Known rows, with every step that occurs
U-A-F-E: | -0.31 | -1.62 | -0.05 |  3.22 | -1.71 |  4.08 | -2.28 |  2.42 | -1.22 | -3.35 | -2.04 |  0.35 |  0.75 | -0.84 | -1.83 |  1.25 |  6.15 |
Y-V: |  3.47 | -0.38 |  0.07 |  3.08 |  0.44 | -0.69 | -1.68 |  1.55 |  2.78 |  0.17 | -1.68 | -0.55 |  2.34 |  1.40 |  1.42 | -0.46 | -5.47 |
X-E: |  2.38 | -1.62 |  0.24 |  0.30 | -0.16 | -0.07 | -2.50 |  3.46 |  1.31 | -0.75 | -3.19 | -0.29 |  3.16 | -1.36 | -0.86 |  1.18 |  1.93 |
B-E: |  1.17 | -0.74 | -1.88 |  1.32 | -0.86 | -0.68 | -3.36 |  2.84 |  2.21 | -2.60 | -2.52 |  0.04 |  3.87 | -0.98 | -0.47 |  2.07 | -1.32 |
Y-V-A-F-E-U: |  1.15 | -0.72 |  0.87 |  2.50 | -0.79 |  3.63 | -1.89 |  2.35 |  1.19 | -0.82 | -2.19 | -0.92 |  1.17 | -1.13 | -0.36 | -0.82 |  1.87 |
X-E-U: |  1.84 | -1.79 |  0.79 | -1.35 |  0.08 | -0.60 | -2.57 |  2.74 |  0.81 |  0.61 | -3.42 | -0.49 |  3.45 | -0.91 | -1.14 |  1.29 |  2.26 |
Y-V-A-X-E: |  2.59 |  0.98 |  2.09 |  3.28 | -0.89 | -0.51 | -3.82 |  5.66 |  2.50 | -0.44 | -1.41 | -0.17 |  3.80 | -1.56 | -0.57 | -0.95 | -1.40 |
F-E: |  2.07 | -1.16 | -0.34 |  2.69 | -0.68 |  1.99 | -2.09 |  1.19 |  1.09 | -2.39 | -2.40 |  0.43 |  1.82 | -0.29 |  0.09 |  0.03 |  0.08 |
F-E-U-A: |  0.79 | -0.50 |  0.47 |  1.67 | -0.92 |  1.16 | -3.32 |  1.49 | -0.56 | -2.03 | -2.16 |  0.58 |  1.74 |  1.07 | -0.85 | -0.67 |  3.05 |
E-U-A-V: |  1.08 | -1.17 |  0.03 |  1.40 |  0.43 | -0.66 | -3.59 |  2.82 |  0.60 |  1.31 | -1.31 |  0.16 |  3.52 |  2.29 |  1.20 |  0.88 | -1.82 |
B-A-F: |  0.58 | -2.16 | -0.75 |  2.07 | -1.50 |  2.35 | -2.96 |  3.43 |  0.31 | -2.19 | -2.29 | -0.80 |  3.30 | -2.70 | -0.74 |  3.10 |  4.03 |
Y-V-A-B-E: |  1.95 |  1.73 | -0.50 |  2.09 | -0.87 |  0.09 | -4.85 |  4.66 |  2.81 | -3.37 | -1.51 | -0.07 |  3.66 | -0.72 |  1.13 |  0.60 | -0.57 |
E-U-A: |  1.40 | -0.52 |  0.88 |  1.24 | -0.12 | -0.86 | -3.55 |  2.79 | -0.09 | -0.80 | -2.08 | -0.29 |  3.10 |  2.32 | -0.05 | -0.16 |  1.11 |
B-E-U: |  0.70 | -0.85 | -1.19 | -0.29 | -0.68 | -1.27 | -3.41 |  2.23 |  1.63 | -1.29 | -2.76 | -0.08 |  4.03 | -0.55 | -0.70 |  2.21 | -1.23 |
U-A: |  1.94 | -0.32 |  0.33 |  2.77 | -0.26 | -0.32 | -3.49 |  3.34 |  0.51 | -2.16 | -1.82 | -0.08 |  2.86 |  1.77 |  0.14 | -0.26 |  0.79 |
E-U-A-X: |  0.54 |  0.27 |  2.62 |  2.63 | -1.29 | -1.17 | -4.21 |  3.64 | -0.51 | -0.71 | -0.98 |  0.60 |  3.76 |  2.15 | -0.93 |  0.88 | -0.63 |

Rows
|  0.39 | -0.39 | -0.44 | -0.93 | -1.03 | -0.29 | -4.23 |  2.80 |  0.73 | -2.21 | -2.40 |  0.42 |  4.02 | -0.15 | -0.21 |  3.84 |  1.23 |  A-B-E-U
|  0.49 | -1.26 | -0.47 |  2.00 | -0.46 |  1.31 | -3.43 |  1.52 | -0.06 |  0.12 | -1.41 |  0.95 |  2.23 |  1.08 |  0.37 |  0.38 |  0.25 |  F-E-U-A-V
|  1.00 | -1.08 |  2.36 |  0.30 | -1.14 | -0.98 | -3.21 |  3.71 |  0.36 |  0.76 | -2.32 |  0.32 |  4.10 | -1.11 | -1.95 |  2.28 |  0.39 |  A-X-E-U
|  0.01 | -2.58 |  0.46 |  1.07 | -1.11 |  3.74 | -1.18 |  0.88 | -0.53 | -1.02 | -2.88 | -0.25 |  1.18 | -1.15 | -1.48 |  2.28 |  3.65 |  A-F-E-U
|  0.34 | -0.93 |  1.15 |  0.35 | -2.14 | -0.87 | -4.81 |  4.49 | -0.01 | -0.32 | -2.01 |  0.34 |  5.20 | -3.37 | -2.31 |  2.67 |  3.05 |  B-A-X-E-U
|  1.11 |  0.06 |  1.78 |  0.73 | -0.54 | -0.03 | -4.26 |  3.29 | -1.09 | -1.75 | -1.73 |  0.35 |  2.96 |  2.72 |  0.47 |  1.62 |  3.27 |  E-U-A-B
|  0.68 | -0.06 |  1.95 |  2.31 | -1.59 | -0.66 | -4.30 |  5.25 | -0.35 | -1.56 | -1.53 |  0.82 |  3.68 | -0.85 | -2.26 |  1.25 |  3.12 |  U-A-X-E
| -0.13 |  0.14 |  2.02 |  3.26 | -2.04 |  0.71 | -4.02 |  2.31 | -1.14 | -1.88 | -1.05 |  1.40 |  2.47 |  0.89 | -1.75 |  0.35 |  1.25 |  F-E-U-A-X
|  1.60 | -1.34 |  0.34 |  1.20 | -0.58 |  1.48 | -2.17 |  0.57 |  0.54 | -1.01 | -2.68 |  0.21 |  2.09 |  0.17 | -0.29 |  0.17 |  0.19 |  F-E-U
|  0.72 |  0.82 |  0.24 | -0.41 | -1.14 |  0.14 | -5.58 |  4.93 |  1.25 | -3.39 | -2.45 | -0.12 |  4.77 | -0.59 |  0.45 |  1.84 |  3.19 |  V-A-B-E-U
|  0.80 | -0.46 |  1.69 | -1.30 | -0.80 |  0.05 | -4.46 |  4.23 | -1.44 | -1.33 | -2.55 |  0.37 |  3.19 |  0.27 | -1.24 |  2.01 |  7.24 |  X-E-U-A-B
|  1.31 |  0.18 |  2.91 |  0.69 | -1.19 | -0.43 | -4.54 |  6.06 |  0.96 | -0.37 | -2.40 | -0.17 |  4.77 | -1.50 | -1.37 |  0.27 |  2.41 |  V-A-X-E-U
|  0.47 | -0.07 |  1.30 |  1.30 | -1.37 |  2.09 | -4.11 |  2.00 | -1.58 | -3.01 | -1.80 |  1.14 |  1.69 |  1.38 | -0.30 |  1.02 |  5.30 |  F-E-U-A-B
| -0.15 | -0.07 | -1.08 |  0.31 | -0.97 | -1.59 | -4.59 |  3.18 |  0.36 | -2.25 | -2.26 |  0.20 |  3.91 |  0.37 | -1.46 |  1.34 |  1.65 |  B-E-U-A
|  2.64 |  0.66 |  1.57 |  2.04 | -0.33 |  1.43 | -4.34 |  5.12 |  1.29 | -3.28 | -2.01 | -0.40 |  3.61 |  0.98 |  1.97 |  0.28 |  2.31 |  V-A-B
|  1.59 | -1.04 | -0.59 |  2.93 |  0.19 | -0.14 | -3.44 |  3.42 |  1.14 |  0.03 | -1.14 |  0.31 |  3.26 |  1.69 |  1.56 |  0.79 | -1.94 |  U-A-V
| -0.58 | -2.44 | -0.68 |  1.11 | -2.21 |  3.78 | -2.75 |  1.71 | -0.83 | -2.05 | -2.61 | -0.16 |  2.30 | -3.34 | -1.68 |  2.78 |  6.34 |  B-A-F-E-U
